What can hang from each mark:
J615: J652
J253: J187
J708: J601
J135: J562
J187: J253 J802
J379: J135 J513 J562
J815: J379 J708
J306: J802
J562: J135 J187 J615
J802: J187 J306
J513: J379

Each row was made from one small tree. The marks that hang from a mark follow it in brackets, in the order of their numbers. Every link used is in the known rows. Write each row's tree.
Known rows:
J253{J187{J802}}: [-1.063 -1.112 -0.502  0.144  0.210  1.076 -0.228 -0.850  3.171  0.852
  0.439 -0.142 -1.896  1.827  1.207  1.075  0.418 -1.761  0.407 -1.474
  1.001  0.921  2.266 -2.850]
J708{J601}: [-0.878 -1.777 -1.363 -1.481 -0.661  1.670 -1.402 -1.340  1.862 -0.070
  0.286 -0.010 -0.204 -0.768  1.582  2.714 -0.105 -1.118 -2.938  2.375
  1.165  0.506  1.984 -2.528]
J253{J187{J802{J306}}}: [-0.806 -0.839 -0.630  0.585 -0.200  1.120  0.721 -1.042  3.391  0.907
  0.687  0.120 -0.665  1.898  1.029  0.961  0.277 -1.496  0.283 -1.463
  1.041  0.933  1.990 -2.589]
J306{J802{J187{J253}}}: [ 0.043 -1.205 -0.232 -2.125 -2.626  0.945 -0.046 -0.111  5.622  1.424
 -0.072 -0.385 -2.772 -0.428  1.799  2.062  0.241 -2.276 -1.629  0.283
  1.798  0.731  0.842 -2.662]
J135{J562{J615}}: [-0.024 -0.724  0.607 -2.218 -0.335  1.699 -0.621 -0.318  1.704  0.055
  0.633  0.155 -1.221 -1.567  1.826  1.474  0.627 -1.258  0.321 -0.841
  0.047  0.408 -0.576 -4.251]
J815{J379{J135{J562{J187}}} J708{J601}}: [-0.252 -1.116 -2.327 -2.260 -0.494  2.358 -3.432 -1.765  1.202  0.178
  0.984  0.184  0.955 -1.545  3.074  1.933 -1.656 -1.990 -3.252  2.026
  2.165  1.152  2.208 -2.796]
J135{J562{J187 J615{J652}}}: [-0.043  0.568 -0.160 -2.423 -1.290  1.785 -0.744 -0.159  2.278  0.333
  0.649  0.466 -0.324 -1.393  2.038  0.455  0.561 -2.035  0.622 -1.265
  0.389  0.124 -0.496 -4.836]
J562{J187{J253} J615}: [-0.934  1.454  0.132 -2.356 -3.645  1.159 -0.096 -0.494  2.468  1.246
  0.890  1.249 -1.003 -0.918  1.253 -0.412  0.429 -3.108  0.031  0.610
  0.655  0.476 -0.607 -3.866]
J513{J379{J562{J187{J802}}}}: [ 0.336 -2.090 -0.669 -1.633 -1.605  1.609 -0.709 -0.611  2.899  1.038
 -1.057  0.346 -0.627 -1.269  2.685 -0.508  1.291 -1.916 -0.778 -1.350
  2.236  0.908  1.717 -1.876]
J815{J708{J601}}: [-0.555 -1.816 -0.799 -1.802 -0.373  2.171 -2.979 -2.050  1.185 -0.495
  1.128  0.559  1.168 -0.328  2.273  2.637 -0.196 -1.708 -2.448  1.529
  1.238  1.043  3.132 -2.136]
J513{J379{J562{J135 J187}}}: [ 0.329 -2.242 -0.803 -2.106 -1.105  1.575 -0.784 -0.410  2.786  0.776
 -1.011  1.256 -0.313 -1.666  2.600 -1.047  1.041 -1.543 -1.149 -1.060
  1.836  0.876  0.861 -2.103]
J379{J135 J513 J562{J187{J253} J615{J652}}}: [-1.857  3.747  2.415 -3.700 -2.269  0.561 -0.745 -0.698  2.793  2.195
 -1.236 -0.598 -1.968 -1.222  2.499 -1.301 -1.793 -1.732 -3.017  0.332
  2.284 -0.830  0.408 -4.305]
J379{J513}: [-0.577 -1.222  1.153 -2.524 -1.034  1.276 -0.306 -1.422  2.240  0.569
  0.368 -0.814 -1.659 -0.766  2.444  1.762 -0.447 -0.841 -1.171  0.772
  1.606 -0.123  1.432 -2.585]
J253{J187}: [-0.690 -1.300 -0.620 -0.766  0.141  1.180 -0.823 -0.534  2.632  0.561
  0.116  0.394 -1.431  1.652  1.323  0.841  0.051 -1.488  0.495 -0.849
  0.768  0.874  2.425 -2.345]
J187{J253 J802{J306}}: [-0.904 -1.383  0.320 -0.621 -2.738  1.484  1.803 -1.848  3.657  2.001
  1.569  0.276 -0.072 -1.089  1.160  1.969  1.154 -1.824 -1.771  1.036
  2.030  0.840  0.196 -2.725]
J135{J562{J187{J802{J306}} J615}}: [-0.076  0.637  0.140 -1.312 -1.500  1.501  0.635 -0.610  2.358  0.353
  1.149  0.416 -0.293 -1.210  1.704  0.735  0.649 -1.753  0.597 -1.559
  0.467  0.343 -1.300 -4.423]
J306{J802}: [ 0.174 -1.932 -0.381 -1.501 -0.317  0.797 -0.266 -0.412  4.567  0.660
 -0.244 -0.478 -3.398 -0.587  1.992  1.873 -0.267 -1.093 -1.010 -0.505
  1.632  0.648  1.507 -3.139]
J135{J562{J187}}: [ 0.382 -1.106 -0.407 -2.305 -0.803  1.708 -0.579 -0.393  1.828  0.089
  0.772  0.478 -0.758 -1.393  2.140  1.459  0.534 -1.163  0.159 -0.812
  1.189  0.475 -0.199 -3.406]
J513{J379{J135}}: [ 1.015 -3.226 -0.641 -2.082 -0.189  1.352 -0.538 -0.778  2.401  0.875
 -0.633 -1.320 -0.531 -1.820  2.700  0.470  1.112 -1.137 -1.585  0.358
  1.980  0.912  1.740 -2.706]
J379{J135 J513 J562{J187{J802}}}: [-1.412  2.139  1.919 -2.832 -0.642  0.461 -0.347 -1.132  2.453  1.641
 -1.010 -1.051 -2.492 -0.825  2.569 -0.265 -1.748 -0.825 -3.221 -0.595
  3.065 -0.494  1.001 -3.230]
J379{J135{J562} J513}: [-0.283 -0.348  1.916 -3.024  0.300  0.862 -0.219 -1.109  1.759  0.716
  0.171 -2.435 -1.896 -1.771  2.765  1.827 -1.021  0.154 -2.441  0.867
  1.897 -0.340  0.187 -3.982]
J135{J562{J187{J802}}}: [ 0.131 -1.037 -0.363 -1.601 -0.727  1.617 -0.121 -0.679  2.189  0.261
  1.037  0.038 -1.017 -1.295  2.006  1.513  0.754 -1.361  0.055 -1.311
  1.408  0.528 -0.289 -3.758]
J379{J135{J562{J187{J802} J615}}}: [-0.158  0.556  0.479 -2.190  0.302  0.907 -0.093 -0.588  1.831  0.762
  0.580 -1.063 -1.445 -1.592  1.802  0.733 -0.131 -1.091 -1.361 -0.554
  1.313  0.345 -0.550 -4.843]

Which tree is each row?
[-0.340  0.650 -0.080 -1.714 -1.214  1.699 -0.327 -0.353  2.660  0.561
  0.810  0.072 -0.569 -1.204  1.961  0.622  0.758 -2.234  0.586 -1.711
  0.636  0.099 -0.621 -5.154]
J135{J562{J187{J802} J615{J652}}}
[ 0.272 -2.947 -0.470 -2.051 -0.477  1.694 -0.882 -0.580  2.656  0.721
 -1.103  1.025 -0.473 -1.843  2.497 -0.538  1.237 -1.102 -1.453 -0.904
  1.660  0.947  1.122 -2.075]
J513{J379{J562{J135}}}
[-1.747  1.622  0.136 -1.350 -2.396  0.851  0.938 -0.897  3.083  1.271
  1.807  1.989 -1.228 -1.465  0.838 -1.121  0.718 -2.710 -0.897 -0.233
  0.407  0.411 -2.947 -5.106]
J562{J135 J187{J253 J802} J615}
[-1.204 -0.460 -0.606 -1.451 -1.753  1.074  0.844 -1.158  3.178  1.235
  1.893  1.865 -0.905 -1.517  1.173 -0.014  0.733 -1.932 -1.647  0.277
  1.615  0.613 -1.804 -3.812]
J562{J135 J187{J253 J802}}
[-0.160 -0.963 -0.617 -1.676 -1.445  1.545 -0.655 -0.406  3.330  1.105
 -0.982  1.019 -0.197 -1.577  2.516 -1.601  1.271 -2.149 -0.939 -1.700
  1.451  0.566  0.449 -3.400]
J513{J379{J562{J135 J187{J802} J615{J652}}}}
[-0.943  1.327 -0.428 -2.029 -0.937  1.037  0.186 -0.483  2.263  0.251
  1.213  2.416 -0.605 -1.189  1.052 -1.331  0.090 -2.130 -0.258 -0.917
 -0.097  0.276 -2.179 -4.720]
J562{J135 J187 J615}
[-0.719  1.601  1.897 -3.206 -1.474  0.772 -0.138 -0.883  2.354  1.297
  0.346 -2.115 -1.505 -1.761  2.621  0.583 -0.947 -1.001 -1.956  1.077
  1.672 -0.654 -0.652 -4.947]
J379{J135{J562{J187{J253} J615{J652}}} J513}
[-0.943 -0.643 -1.771 -2.570 -0.022  2.298 -3.955 -1.748  1.211  0.538
 -0.197  0.905  0.519 -1.271  2.945  1.358 -2.233 -1.969 -4.219  1.606
  2.557  1.190  3.363 -1.958]
J815{J379{J135 J562} J708{J601}}
[-1.391  1.673  0.371 -2.556 -0.639  1.255 -0.796 -0.272  2.132  0.741
 -0.444  2.978 -1.177 -0.993  1.416 -1.556 -0.504 -1.726 -1.297 -1.796
  0.771  0.287 -0.636 -3.519]
J379{J562{J135 J187 J615}}
[ 0.579 -1.588 -0.422 -2.448 -0.831  1.249 -0.929 -0.426  2.510  1.169
 -1.497 -0.292 -0.673 -1.601  2.817 -0.812  0.538 -1.414 -1.881 -0.649
  2.464  0.756  1.669 -2.311]
J513{J379{J135 J562{J187}}}
[-1.604  2.230 -0.376 -1.168 -2.848  1.235  1.492 -0.927  4.139  1.756
  1.826  2.166  0.787 -1.398  0.998 -1.482  0.620 -2.962 -1.081 -0.405
  0.559 -0.071 -2.508 -5.638]
J562{J135 J187{J253 J802{J306}} J615{J652}}
[-0.606  0.753  0.195 -1.911 -2.324  1.715 -0.215 -0.395  2.984  1.026
  1.059  0.120 -0.744 -1.531  1.868  0.619  0.982 -2.461  0.255 -0.758
  0.810  0.187 -1.075 -5.076]
J135{J562{J187{J253 J802} J615{J652}}}
[-1.463 -0.679 -1.067 -2.548 -1.004  2.439 -3.588 -2.116  1.645  0.196
  0.227  1.527  0.525 -1.209  3.159  1.199 -2.285 -1.805 -3.795  1.678
  2.112  0.670  2.371 -1.721]
J815{J379{J513 J562{J135}} J708{J601}}
[-0.125 -0.551  0.327 -2.344 -0.321  1.930 -0.888 -0.243  2.196  0.291
  0.465  0.110 -0.619 -1.574  2.018  1.239  0.720 -1.530  0.173 -0.958
  0.189  0.204 -0.087 -4.826]
J135{J562{J615{J652}}}
[-1.121  1.862 -0.406 -0.747 -1.320  0.961  1.731 -1.019  3.010  0.657
  1.787  2.253  0.118 -0.958  0.863 -1.285  0.250 -2.192 -0.391 -1.573
  0.145  0.278 -2.591 -4.937]
J562{J135 J187{J802{J306}} J615}
[ 1.043 -2.725 -0.458 -2.211 -1.304  1.400 -0.396 -0.590  2.596  0.987
 -0.268 -1.285 -0.496 -2.325  2.829  0.351  1.392 -1.292 -1.351  0.649
  2.054  0.876  0.513 -3.049]
J513{J379{J135{J562{J187{J253}}}}}
[ 0.305 -0.590 -0.029 -2.395 -1.101  1.162 -0.882 -0.303  2.497  1.157
 -1.534 -0.157 -0.757 -1.603  2.695 -1.391  0.598 -1.829 -1.438 -0.793
  1.852  0.718  1.086 -2.939]
J513{J379{J135 J562{J187 J615}}}
[-0.199  0.899 -0.185 -1.435 -1.528  1.706  0.300 -0.520  2.927  0.561
  0.979  0.320  0.261 -1.236  1.836  0.525  0.682 -2.073  0.544 -1.716
  0.643  0.076 -0.808 -5.000]
J135{J562{J187{J802{J306}} J615{J652}}}
[ 0.798 -1.765 -0.568 -1.776 -0.796  1.401 -0.377 -0.544  2.970  1.017
 -0.340 -1.599 -0.378 -2.033  2.854 -0.112  1.381 -1.744 -0.923 -0.659
  1.701  0.586  0.664 -4.183]
J513{J379{J135{J562{J187{J802} J615{J652}}}}}
[ 0.322 -2.184 -0.524 -2.269 -2.392  1.674 -0.956 -0.480  2.880  1.219
 -1.119  0.696 -0.481 -1.499  2.731 -0.584  1.303 -1.920 -1.006 -0.274
  2.176  0.906  1.563 -1.648]
J513{J379{J562{J187{J253}}}}
[-1.743  0.328 -0.701 -2.504 -1.358  2.341 -3.600 -1.975  1.612  0.204
  0.174  1.615  0.479 -1.175  3.080  0.686 -2.257 -2.206 -3.386  1.442
  1.528  0.590  1.761 -2.392]
J815{J379{J513 J562{J135 J615}} J708{J601}}
[-1.867  1.442  1.646 -2.177 -2.391  0.971  0.664 -1.311  3.175  1.594
  0.047  1.418 -1.174 -1.152  2.059 -0.549 -0.859 -1.056 -2.667 -0.258
  2.343 -0.293 -0.879 -2.562]
J379{J513 J562{J135 J187{J253 J802{J306}}}}
[-0.839 -0.899 -1.300 -2.476 -0.791  2.060 -3.277 -2.376  1.396  0.352
  0.728 -0.766  0.491 -1.184  3.338  2.194 -2.316 -1.762 -3.913  3.005
  2.423  0.674  2.903 -2.334]
J815{J379{J135 J513} J708{J601}}
[-0.390  0.637  0.401 -1.522 -2.606  1.472  0.738 -0.689  2.586  0.817
  1.318  0.412 -0.437 -1.462  1.513  0.823  0.865 -1.977  0.262 -0.706
  0.706  0.451 -1.719 -4.357]
J135{J562{J187{J253 J802{J306}} J615}}
